Each row was made from one small tree. The marks that hang from a mark follow it in brackets, in alphabetical order. Every link used is in the known rows. Write each row's tree.
Known rows:
A[X]: [  6.9,  -8.3,  -0.4,   2.7,  -4.8,  -1.6,  14.4,  -3.2,  -5.9,   1.2,
  -3.6,  -1.3,  -4.4,   1.7,   1.2,   0.0, -24.9,  -4.8, -25.3,   6.6]
E[M[B] X]: [ -0.7,  -6.8,  -7.7,   3.4,  11.7,   5.7,  19.3,  -0.3,  11.1,   4.6,
  -2.9,  -7.7,  -1.1,  -6.4,  15.7,  22.0,  -8.6,  -2.8,  -4.6, -16.4]
D[V X]: [ 22.6,  -3.5,  18.0, -18.1,   5.1,  -8.8,  14.3,  -3.6, -16.6,  -2.7,
   7.4,  -3.2,   8.7, -10.8,  -4.7, -27.7, -29.5, -14.7,   3.3,  12.4]
K[X[A D E[M]]]: [ 29.5, -15.1,  24.3,  -6.5,  -7.5,  11.3,  -1.0, -11.8,  27.1,  28.9,
 -11.9,  10.8,  50.0,   6.7, -29.8,  16.6, -31.2,  -3.3, -43.8, -15.4]
L[A]: [ -5.0,  -0.8,  21.8,  -9.0,  -5.9,  -0.2,   3.6,   6.2,  -1.8,   6.4,
  -3.0,  16.3, -13.7,   8.7, -12.2,  -7.5,  -6.0,  -5.7,   8.9,  -3.9]
K[X[A D E]]: [ 29.5,  -5.7,  37.9, -14.3,  -9.8,   6.3,   1.1, -16.6,  15.7,  19.6,
 -11.5,  16.1,  51.7,   7.6, -24.4,   8.7, -24.5,  -0.7, -32.9,  -7.0]
X[E K]: [  6.3,   6.4,  15.8,  -9.8,  -6.9,   0.0,   0.5, -11.7,  12.2,  14.5,
  -6.1,  14.8,  29.4,  11.8, -18.0,   7.7,  -8.2,   4.4, -13.0,   2.5]
M[B]: [  6.1,  -1.7,   0.3, -15.9,   2.8,  -4.8,  19.7,  -4.7,   1.4,  -6.0,
   5.5,  -0.6,  -0.9,   9.2,  17.2,  -1.8,  -6.3,   0.1,   6.0, -10.7]
K[X[A]]: [ 19.8,  -5.5,  23.4,  -6.9,  -2.3,   1.9,  -4.7,  -6.5,   3.1,   9.3,
  -5.6,   5.0,  19.1,   3.3,  -5.7,   0.1, -13.6,   1.8, -16.2,  -8.1]
K[X[A D]]: [ 34.2, -13.4,  34.4, -11.6,  -5.2,   4.6,   0.6,  -8.9,  18.5,  16.9,
  -9.6,   5.2,  34.6,  -1.8,  -8.0,   4.4, -12.7,   2.7, -26.5, -10.9]
A[X[D[V] E K]]: [ 33.3,  -6.5,  40.2, -22.1,  -4.8,  -0.1,  30.8, -17.6,  13.1,  25.7,
 -12.2,  11.4,  48.1,  -1.9, -22.0,  -0.2, -43.2,  -1.5, -33.8,  16.7]
A[X[D E K]]: [ 27.6,  -9.4,  27.0, -12.1, -14.2,   1.4,  20.6, -16.9,  20.9,  24.1,
 -14.0,  14.0,  40.9,   8.6, -19.0,  12.8, -32.8,   0.3, -48.6,   6.1]
X[A]: [  2.8,  -3.0,  21.1,  -1.2,   3.7,   7.4,  -5.3,  -3.2,   8.4,   7.0,
  -3.9,   0.5,  14.7,   8.5,  -5.8,   5.1,   0.8,  -5.0, -15.3,  -2.9]
K[X[E]]: [ 12.5,   5.1,   5.9,  -8.0, -11.4,  -4.1,   1.2, -12.0,  -6.8,   4.1,
  -4.2,  15.3,  21.0,   4.2, -15.8,  -1.9, -25.4,   4.1,  -8.1,  -1.1]
E[M X[A D K]]: [ 21.5, -16.4,  37.1,   5.5,   8.3,  19.6,   0.1,  -3.6,  47.8,  37.3,
 -19.6,  -3.0,  42.9,  -9.7, -10.9,  37.5,   1.6,   0.0, -42.0, -12.6]
X[D E[M]]: [  9.2,  -9.3,   1.8,  -0.3,  -4.7,   9.2,   3.3,  -5.0,  23.3,  21.1,
  -6.0,   5.9,  31.0,   3.6, -24.5,  16.7, -17.7,  -5.7, -28.1,  -7.6]
A[X[D E]]: [ 16.9,  -8.4,  14.6,  -5.2, -12.8,   3.0,  20.3, -13.8,   6.5,  12.1,
  -9.9,  10.5,  28.0,   7.0, -17.4,   9.2, -35.1,  -7.6, -43.0,   7.4]
L[A[X]]: [  2.1,  -9.1,  21.5,  -5.9, -10.6,  -1.6,  17.7,   2.6,  -7.7,   7.5,
  -6.9,  14.5, -18.2,  10.5, -10.8,  -7.7, -31.5, -10.5, -16.2,   1.7]
A[X[E K]]: [ 13.6,  -1.4,  15.9,  -7.0, -12.0,  -0.9,  15.3, -14.7,   6.5,  15.0,
 -10.1,  13.4,  26.0,  13.9, -15.6,   7.8, -32.7,  -0.9, -38.1,   8.5]
E[M X[A K]]: [  6.7,  -8.9,  25.7,  10.7,  11.2,  17.4,  -5.6,  -1.7,  32.3,  28.7,
 -15.8,  -3.4,  27.5,  -4.9,  -8.5,  33.2,   1.4,  -0.5, -31.9,  -9.8]

Write each row's tree:
[ 14.7,  -7.4,  13.1,  -1.7,  -4.5,   8.9,  -6.9,  -9.1,  12.4,  21.1,
  -8.3,  10.3,  34.7,  11.0, -27.2,  11.5, -31.2,  -4.5, -33.5, -13.3]
K[X[A E[M]]]
[ 22.9,   0.1,  20.5, -17.1, -11.6,  -7.1,   5.2, -14.0,   3.6,   9.2,
   0.5,  14.1,  31.4,  12.0, -19.0,  -7.5, -26.4,  -8.2, -24.5,   4.4]
D[X[E K]]
[ 30.2, -10.1,  38.0, -16.4,  -2.5,  -0.4,  -0.7,  -9.1,  14.5,  13.5,
  -1.2,   4.0,  29.2,  10.8,  -8.9,  -6.6, -15.2, -10.3, -33.3,  -2.3]
D[X[A K]]
[ 31.4,   0.3,  54.8, -28.9,   1.2,  -0.8,   9.6, -18.0,   3.9,  17.8,
  -2.0,  12.5,  53.7,   9.5, -28.5, -15.3, -36.4, -15.9, -24.9,  12.0]
D[V X[A E K]]
[  8.9,   3.8,  36.9, -10.9,  -3.4,   7.8,  -4.8, -14.7,  21.2,  21.6,
  -9.7,  15.9,  45.2,  20.2, -23.7,  12.4,  -6.7,  -1.6, -28.4,  -0.3]
X[A E K]
[  2.2,  -9.9,  13.3,   2.0,  15.2,  13.3,  14.4,  -3.2,  19.1,  11.0,
  -6.5,  -6.9,  14.3,   2.2,  10.0,  27.9,  -7.6,  -8.1, -19.7, -20.0]
E[M[B] X[A]]
[ 16.8, -17.1,  32.8, -11.9, -13.3,   1.0,  23.1,   0.4,   6.2,  16.6,
 -10.4,  15.0,  -2.9,   5.7, -13.0,  -2.8, -30.2,  -9.5, -26.7,  -0.3]
L[A[X[D]]]
[ 27.0,  -4.1,  63.8, -12.3,  15.1,  13.0,  12.8, -10.5,  27.7,  29.3,
 -18.3,   0.7,  51.7, -19.8,  -8.9,  17.4,  -2.1,   0.5, -16.8,   6.4]
E[X[A D[V] K]]
[ 14.9,   2.2,  26.3,  -9.6,  -7.3,   3.7,  -4.2, -14.7,   1.2,  11.6,
  -8.3,  16.2,  36.1,  12.3, -21.6,   4.0, -24.3,  -1.3, -22.9,  -4.1]
K[X[A E]]
[ 24.8,  -1.3,  42.4, -11.0,  11.3,   6.1,  18.2,  -7.4,  18.8,  22.5,
 -14.4,  -0.4,  36.4, -28.4,  -2.9,  11.8,  -2.5,   5.9,  -1.7,   9.0]
E[X[D[V] K]]
[ -2.8,  -2.2,  25.2,  -9.3, -15.4,  -0.3,  18.0,  -5.6, -10.4,  10.4,
  -8.9,  25.5,  -1.0,  20.1, -26.7,  -3.2, -41.7, -14.2, -23.5,   6.0]
L[A[X[E]]]
[ 20.7,   1.5,  42.0, -22.1,   3.4,   0.4,   9.7, -15.6, -10.5,   6.5,
   1.7,   8.4,  41.2,   7.6, -26.4, -18.0, -39.7, -23.3, -18.7,  13.1]
D[V X[A E]]
[ 22.9,  -8.9,   6.5,  -9.8,  -8.8,  -1.7,   2.2,  -9.1,  14.5,  18.6,
   0.1,   8.9,  29.6,  10.6, -24.7,   0.5, -33.6, -11.3, -35.2,  -4.2]
D[X[E[M] K]]
[ 25.6,  -2.6,  41.6, -18.6,  -7.8,   0.6,  -0.1, -17.2,  12.6,  16.4,
  -3.4,  14.7,  46.3,  20.7, -25.4,  -1.8, -25.6, -13.8, -40.4,   1.4]
D[X[A E K]]
[ 27.1, -18.6,  13.3,  -4.2, -11.7,   6.4,  18.1, -11.5,  31.6,  33.3,
 -13.8,   8.0,  38.8,   7.5, -23.7,  19.9, -39.7,  -3.0, -59.3,  -2.2]
A[X[D E[M] K]]
[ 25.3, -11.9,  27.9, -10.7,  -4.9,   6.2,  -2.9, -11.9,  23.0,  25.8,
  -3.9,   9.4,  44.9,  19.7, -30.9,   5.2, -33.5, -16.3, -50.8,  -6.9]
D[X[A E[M] K]]
[ 26.5, -12.6,  13.8, -23.4,  -4.4,   3.3,  23.3, -13.1,  38.7,  26.2,
  -4.0,   9.9,  42.4,  14.9,  -7.6,  18.3, -20.2,   2.3, -27.3, -19.1]
X[D E[M[B]] K]
[ 18.2,  -4.9,   7.6, -12.2,   2.2,  -2.0,  12.0,  -6.1,  -8.0,   9.5,
   5.0,   2.2,  23.8,  -2.1, -26.6, -14.9, -46.7, -20.9, -14.0,   8.0]
D[V X[E[M]]]
[ 28.5,  -0.6,  61.4, -27.0,   4.3,   8.5,  10.4, -17.6,  26.5,  31.6,
 -11.9,  13.6,  66.8,   4.4, -28.5,   4.9, -16.6,  -2.4, -23.3,   7.8]
X[A D[V] E K]
[ 20.6,  -8.2,  28.8, -14.4,   6.8,   5.4,   7.0,  -9.5,   1.6,  16.4,
   1.3,   3.0,  39.1,   6.4, -31.9, -10.3, -46.2, -26.7, -29.3,   5.0]
D[V X[A E[M]]]
[ 22.5,  -5.1,  28.2, -15.4,  -3.6,   0.8,  31.1, -15.1,  -1.5,  14.4,
  -8.5,   7.7,  35.3,  -5.0, -19.5,  -3.5, -45.4, -10.1, -27.2,  17.8]
A[X[D[V] E]]
[ 12.5, -10.2,  25.4,  -5.1,  13.8,  12.5,  13.9,  -6.5,  33.6,  22.7,
 -10.0,  -3.2,  26.2,   4.5,   8.5,  31.0,  -4.8,  -0.5, -25.6, -20.8]
E[M[B] X[A K]]
[ 28.3,  -6.0,  19.7, -19.4,   0.8,  -2.9,  12.6,  -9.4,   6.4,  20.8,
   1.2,   5.8,  36.7,  -0.7, -27.6, -12.7, -44.5, -12.9, -20.4,   6.3]
D[V X[E[M] K]]
[ 12.5, -10.0,  33.2, -13.4, -12.1,  -2.6,  17.5,  -0.8,   6.4,  19.8,
 -10.8,  18.6,  -6.0,  12.6, -12.0,  -4.1, -27.9,  -2.8, -23.0,   1.0]
L[A[X[K]]]
[ 22.3, -10.4,  48.6, -21.4, -20.0,   1.3,  24.2, -11.1,  18.8,  30.5,
 -17.0,  29.6,  26.5,  16.9, -30.8,   4.5, -38.0,  -5.2, -40.0,   1.9]
L[A[X[D E K]]]
[ 38.1, -14.0,  36.8, -19.9,   0.4,  -1.6,  30.2,  -9.4,  14.7,  23.0,
 -10.0,   0.4,  30.5, -11.9,  -5.6,  -4.2, -31.9,   1.0, -26.7,  13.1]
A[X[D[V] K]]
[ 18.9,  -4.3,  29.3,  -1.3,   2.1,   7.3,   8.5,  -6.9,  27.4,  20.7,
 -16.0,   2.1,  29.4, -16.9,   0.3,  24.8,   8.0,   7.9, -17.3,  -1.4]
E[X[D K]]
[ 11.7,  -3.9,   2.3, -17.4,  -1.2,   0.6,  17.6, -10.6,  24.9,  17.7,
  -0.5,   9.2,  26.7,  19.6,  -5.5,  13.1, -20.4,   1.8, -16.9, -16.6]
X[E[M[B]] K]
[ 33.4,  -8.5,  57.9, -23.8,   9.1,   7.5,  10.1,  -9.5,  29.0,  28.6,
  -9.6,   2.6,  49.7,  -5.0, -12.8,   0.2,  -6.4,   0.8, -16.4,   4.0]
X[A D[V] K]
[ 12.1,  -8.3,  -5.7,  -2.5,  -7.2,   0.0,   2.4,  -5.3,   0.1,   6.7,
   3.4,   4.8,  17.1,   8.7, -23.0,  -2.4, -36.8, -18.7, -29.5,  -3.0]
D[X[E[M]]]
[ 35.1,  -2.4,  50.7, -24.6,   0.0,   4.4,  11.3, -18.0,   7.4,  21.8,
 -10.3,  13.8,  58.7,  -3.3, -26.9,  -4.1, -35.2,  -3.0, -18.1,   3.9]
K[X[A D[V] E]]
[ 21.5,  -7.1,  50.2,  -2.3,   6.2,  14.8,   2.6,  -9.8,  35.6,  27.2,
 -19.6,   2.9,  44.8,  -8.7,  -5.0,  29.7,   8.4,   3.0, -32.2,  -4.1]
E[X[A D K]]
[  0.7,  -3.3, -10.3, -10.6,   0.2,   1.8,  17.2,  -7.3,  10.6,   6.9,
   3.7,   5.5,  14.5,  17.9,  -4.0,  10.2, -24.2,  -5.9, -11.3, -15.2]
X[E[M[B]]]
